What can hang from each mark:
dida: vebu zumav
kire: sefe
vebu: dida
vusu: sefe
budole: sefe
pozu: sefe
mimugug: pozu vebu
zumav: dida
sefe: budole kire pozu zumav

Known rows, with every way that one mark hangs from another:
dida{vebu}: [ -2.5  -3.7  -2.1   1.0  21.1   2.1  43.9  -2.8  -3.2 -10.4   0.7  -0.9
 -13.1  -5.6   2.9 -15.1  -0.9  -7.7  -0.7  -0.7]
mimugug{vebu}: [  2.4   1.3  16.8  -8.0 -20.6   8.3 -15.4  -4.5   8.5  16.0   8.8  -3.0
  -2.2 -17.9  13.1 -48.7  -2.2   1.5   2.0  -0.2]
kire{sefe{pozu zumav}}: [ 25.2  19.0  16.5   4.9  11.8 -24.6 -13.8   3.0  13.7  68.9  -7.7 -47.8
   7.7  23.0  17.8 -38.5 -19.6  28.8   8.6  -4.4]
pozu{sefe}: [  2.3  -2.4  -2.4  -0.3 -18.9   0.0   7.6   0.4   2.4  18.1 -10.5  -1.7
  -0.1   5.5  40.6   2.2   5.9  -8.4  -6.0 -16.0]
zumav{dida{vebu}}: [ 25.2  18.9  -3.1  -3.9  44.4  18.7  42.5  -3.1  -1.1 -38.2  -6.6   5.2
 -27.2 -26.0   0.7 -14.9  -0.2  -2.9  -3.1   1.8]
vusu{sefe{zumav{dida}}}: [ 33.9   5.0  52.1  -6.9  27.0  -0.2 -30.5   1.5  12.6  -6.7 -13.7   9.5
   8.9 -18.7   3.7  -8.2 -30.0  11.8  -1.4   8.5]
budole{sefe{zumav}}: [ -7.2  -7.5  22.8  -4.9   9.1 -17.5   1.6  -2.4   9.9  26.0   7.8   2.4
  15.2   0.0  11.1 -19.8 -34.1  14.2 -69.6  -1.0]
mimugug{pozu{sefe{budole}} vebu}: [ 33.3 -16.2  16.1  19.1 -55.9   2.2  -0.6  -4.7  14.5  18.9  -4.6  -6.0
  -0.7 -33.2  65.9 -74.6  -3.1   0.1 -27.3 -17.7]
mimugug{pozu{sefe} vebu}: [ 30.8 -11.6  21.7 -13.0 -55.0   2.8  -4.7  -5.6  15.5  20.4  -3.8  -5.3
  -0.3 -30.9  62.6 -62.7   1.6  -6.9 -46.8 -15.5]
vusu{sefe{budole kire zumav{dida}}}: [ 30.2 -18.4  53.6  22.4  35.4  10.1 -25.9  -4.6  13.7  13.7  -6.2   3.3
 -64.7 -16.4   9.1 -26.5 -45.3   6.0  26.8   0.1]
vebu{dida{zumav}}: [ -7.2  65.7  -0.2   3.1  27.9  -6.8 -17.5   1.5   3.9 -15.9 -10.1   6.2
  -5.0   7.9  -7.4   0.2   2.7  49.2   1.5   3.0]
zumav{dida}: [ 24.9  19.3  -3.3  -2.7  25.9  21.4   2.6  -1.0   0.7 -35.6  -8.5   4.0
 -17.3 -20.8  -2.1  -4.5  -0.5  11.3   3.5   1.4]
kire{sefe{budole pozu zumav}}: [ 28.3  16.0  15.5  37.3  12.9 -29.4 -14.0   4.5  10.5  55.5  -9.2 -51.8
   3.4  19.8  19.6 -55.3 -27.1  33.2  34.4  -3.4]
vusu{sefe{budole kire pozu zumav}}: [ 23.5 -20.1  57.7  36.9  22.8 -15.2 -32.4  -8.5  13.9  75.7  -5.9 -11.7
 -52.7   5.2   9.9 -24.3 -43.0   9.8  31.0 -11.9]
mimugug{pozu{sefe{zumav{dida}}} vebu}: [ 58.4   8.9  31.8 -21.1 -23.1   6.3  -1.6  -4.0  29.4   7.7 -22.5  -4.1
  -1.8 -55.3  62.2 -69.4 -20.4  14.4 -45.1 -14.1]
dida{vebu zumav}: [ -5.4   0.4  -0.7  -4.0  62.7  -8.5  27.0  -3.5   3.0 -11.8 -10.0   1.2
  -1.2  -6.8   0.6 -14.7   0.7  42.2 -24.7   2.9]
budole{sefe{kire zumav}}: [ -9.7 -27.1  27.3  -7.9  17.1  -5.3   3.4 -13.1  11.7  55.0  15.2   1.3
 -44.1   3.0  12.3 -23.6 -44.3  -1.4 -70.6  -9.3]
pozu{sefe{budole kire zumav}}: [  2.4 -28.9  23.9  24.6  -7.6 -12.6  15.9  -6.5  16.2  47.5 -12.9  -9.1
 -49.1  -0.7  44.0 -20.0 -38.5  -9.7   8.3 -22.9]
mimugug{vebu{dida}}: [ -7.6  68.0  13.6  -3.9 -27.3   8.7 -17.2  -3.4   4.4  -3.8   8.8   8.2
 -20.2 -10.9  10.8 -51.1  -5.0   8.5  17.9  -1.1]
vusu{sefe{kire zumav{dida}}}: [ 27.3  -9.1  57.3 -11.0  33.8  12.8 -27.0  -4.3  15.9  17.8 -13.1   8.8
 -55.7 -19.2   8.6 -16.4 -42.3  -1.8   0.4  -0.6]
pozu{sefe{budole kire}}: [  5.1 -23.1   5.8  29.6 -10.6  14.0  14.9  -6.7   0.7  36.8  -0.2  -5.5
 -62.7   2.8  40.7 -13.4 -12.3 -24.8  13.4 -23.3]
vusu{sefe{kire}}: [ -1.0 -31.8  38.5  -1.3   2.3  17.0 -29.1 -11.2   3.2  36.0   6.5   6.6
 -57.9   5.2   7.6  -9.6 -19.6 -20.1   2.3  -3.1]
vusu{sefe}: [  5.5  -5.3  36.1   2.5  -9.4   1.5 -33.5   0.3   0.1   9.6  -1.3   8.2
   5.6   4.3   6.5  -1.1  -7.0  -0.3   4.4   4.6]

Rows:
[ 52.5  31.0  12.5  34.6  43.9 -11.1  -3.6   3.9  14.9  15.2 -14.1 -13.7
 -11.1 -22.8   0.1 -27.8 -25.5  31.8  31.2  -4.6]
sefe{budole pozu zumav{dida}}
[ 54.7  39.0  12.1  37.8  38.5 -11.5 -11.7   5.4  14.4  32.7 -22.1 -46.3
 -13.8   1.1  18.6 -54.4 -26.4  35.9  32.6  -1.2]
kire{sefe{budole pozu zumav{dida}}}
[ 19.7  -8.6  21.0  35.6  23.7 -14.6   2.0  -9.3  11.5  73.2  -3.3 -20.9
 -60.5   2.8   0.2 -26.9 -35.8  13.6  27.8 -16.4]
sefe{budole kire pozu zumav}
[  9.7  -8.2  29.3   2.8  29.9 -10.8  -1.7 -14.5  15.2  86.1  13.5  -9.0
 -47.5   6.6  15.0 -25.0 -39.4   4.6 -51.8 -18.8]
budole{sefe{kire pozu zumav}}
[ 39.6  11.5  25.9   1.3  54.6   5.4  -1.5 -14.8  17.0  61.7   7.4  -4.0
 -63.3 -11.1  13.8 -24.4 -37.8  13.5 -48.9 -16.1]
budole{sefe{kire pozu zumav{dida}}}
[ 30.3  11.4  14.3  24.6  49.5  -5.7  33.3   0.2   4.0 -11.4 -16.8 -36.5
 -19.8  -5.0  17.3 -64.7 -34.4  26.9  15.8   7.4]
kire{sefe{budole zumav{dida{vebu}}}}
[ 47.2   8.8  19.5  30.6  47.1   1.2  -1.5  -8.7  13.4  43.9  -7.9 -15.2
 -74.2 -16.4   2.1 -26.5 -39.0  16.5  28.6 -13.3]
sefe{budole kire pozu zumav{dida}}
[ 38.9  30.5  19.2   3.8  70.3  -6.0  38.5  -8.1  17.3  23.6   8.8   0.6
 -12.8 -17.7  12.5 -31.7 -30.5  24.2 -52.9  -5.2]
budole{sefe{pozu zumav{dida{vebu}}}}
[ 58.0  19.6  45.9  36.9  39.1 -12.7 -36.8   6.0  18.0  25.9 -11.5  -8.8
  -7.1 -13.4   6.0 -26.0 -29.0  35.6  31.9  -2.8]
vusu{sefe{budole pozu zumav{dida}}}
[ 29.1   6.8  29.4  46.6   4.7  -9.8 -37.2   0.1   3.8  31.4   1.4  -4.2
  -8.8   5.7   5.2 -17.7  -7.7  13.3  39.6  -5.2]
vusu{sefe{budole pozu}}
[ 58.7   5.2  17.3 -15.0  15.6  -2.9  53.9  -1.2  21.2 -15.5 -29.9  -3.6
  -5.5 -45.2  45.6 -28.8 -19.6   4.8 -51.6 -11.4]
mimugug{pozu{sefe{zumav{dida{vebu}}}}}
[ 27.6 -33.3  42.6 -21.0 -42.4  -1.0   1.9 -17.3  25.7  69.7  -8.6  -9.0
 -45.3 -34.4  66.8 -70.6 -33.1  -6.6 -45.1 -23.1]
mimugug{pozu{sefe{kire zumav}} vebu}
[ 34.1  15.3  18.0  23.3  29.9  -3.2  -6.2   6.3   9.3  -6.7 -17.6 -39.2
  -3.3  -3.8  19.8 -53.2 -32.5  29.4  23.1   5.0]
kire{sefe{budole zumav{dida}}}
[ 22.5  -6.0   4.8  39.1  24.2   6.1  -1.0 -10.9   2.9  57.8  11.2 -16.4
 -71.6   5.6   0.5 -21.7 -11.5   3.8  36.3 -15.6]
sefe{budole kire pozu}
[ 44.1  18.9  17.8  -0.7  47.0   6.9   1.8 -10.1  18.8  47.7  -9.7  -9.6
 -65.9 -19.0  -2.0 -20.3 -32.3  13.3  14.5 -13.5]
sefe{kire pozu zumav{dida}}
[ 17.8  53.2  19.3  -5.9 -43.1   6.6 -18.1  -8.4  12.0 -14.8   1.2   0.0
 -19.0 -31.4  20.0 -62.7  -2.3  10.2 -24.8   0.9]
mimugug{pozu vebu{dida}}
[ 26.5  -3.6  23.7  22.0  41.5  10.0  10.5  -4.7   9.4   9.3  -6.1  -8.6
 -60.6 -19.9   0.4 -24.6 -41.9  11.0  18.9  -6.5]
sefe{budole kire zumav{dida}}
[  3.3 -22.9  19.6  -7.1 -10.8  -5.3  16.6  -9.9  12.3  60.1 -11.6  -7.3
 -44.7  -0.3  44.9  -5.6 -32.1 -13.6  -5.2 -22.8]
pozu{sefe{kire zumav}}
[ 34.5  -3.5  21.7  21.8  20.2   7.6  15.7  -4.0  14.8  17.0 -18.2  -8.3
 -66.4 -19.8  38.8 -22.5 -38.2  -4.2  12.5 -20.8]
pozu{sefe{budole kire zumav{dida}}}
[  9.9   0.1  17.4  28.3   5.5 -26.0  -8.2   6.2   5.5  26.9  -8.5 -43.2
   8.7  17.3  16.1 -52.4 -30.5  29.4  22.1   3.8]
kire{sefe{budole zumav}}
[ 19.8 -10.4  39.7  11.5  13.9   5.8 -35.6 -10.9   8.0  65.5   7.5  -1.7
 -60.5   5.7   6.4  -6.1 -10.5  -4.3  12.9 -12.4]
vusu{sefe{kire pozu}}
[ 50.2  40.8  11.0   5.0  41.1  -7.6  -1.3   0.2  16.9  28.1 -14.3  -9.9
 -11.4 -18.6  -1.0 -10.5 -17.2  28.4   7.7  -5.2]
sefe{pozu zumav{dida}}
[ 37.5 -11.1   3.0  25.4 -32.3  -9.8  12.5   1.3   6.2   3.3  -7.6  -9.2
  -2.8 -15.2  47.3 -27.7   0.1   1.9 -29.0 -18.1]
mimugug{pozu{sefe{budole}}}
[ 47.5  35.6  10.3   3.0  64.8  -8.5  40.2  -2.6  16.6  13.5  -9.8  -9.2
 -16.9 -26.7   3.2 -25.4 -20.6  23.2   3.7  -6.0]
sefe{pozu zumav{dida{vebu}}}
[ 10.5  -9.3  16.1  24.9 -13.7 -22.9  10.5   6.2  11.0  22.2 -14.3 -11.0
   5.9  -1.1  39.3 -16.4 -26.2   9.5  13.3 -14.8]
pozu{sefe{budole zumav}}
[ 30.2   3.3  48.7  38.1  12.5 -29.5 -39.0   3.8  11.8  46.4  -1.0 -15.1
   8.4   2.4   7.2 -26.3 -30.4  26.2  29.7  -4.2]
vusu{sefe{budole pozu zumav}}
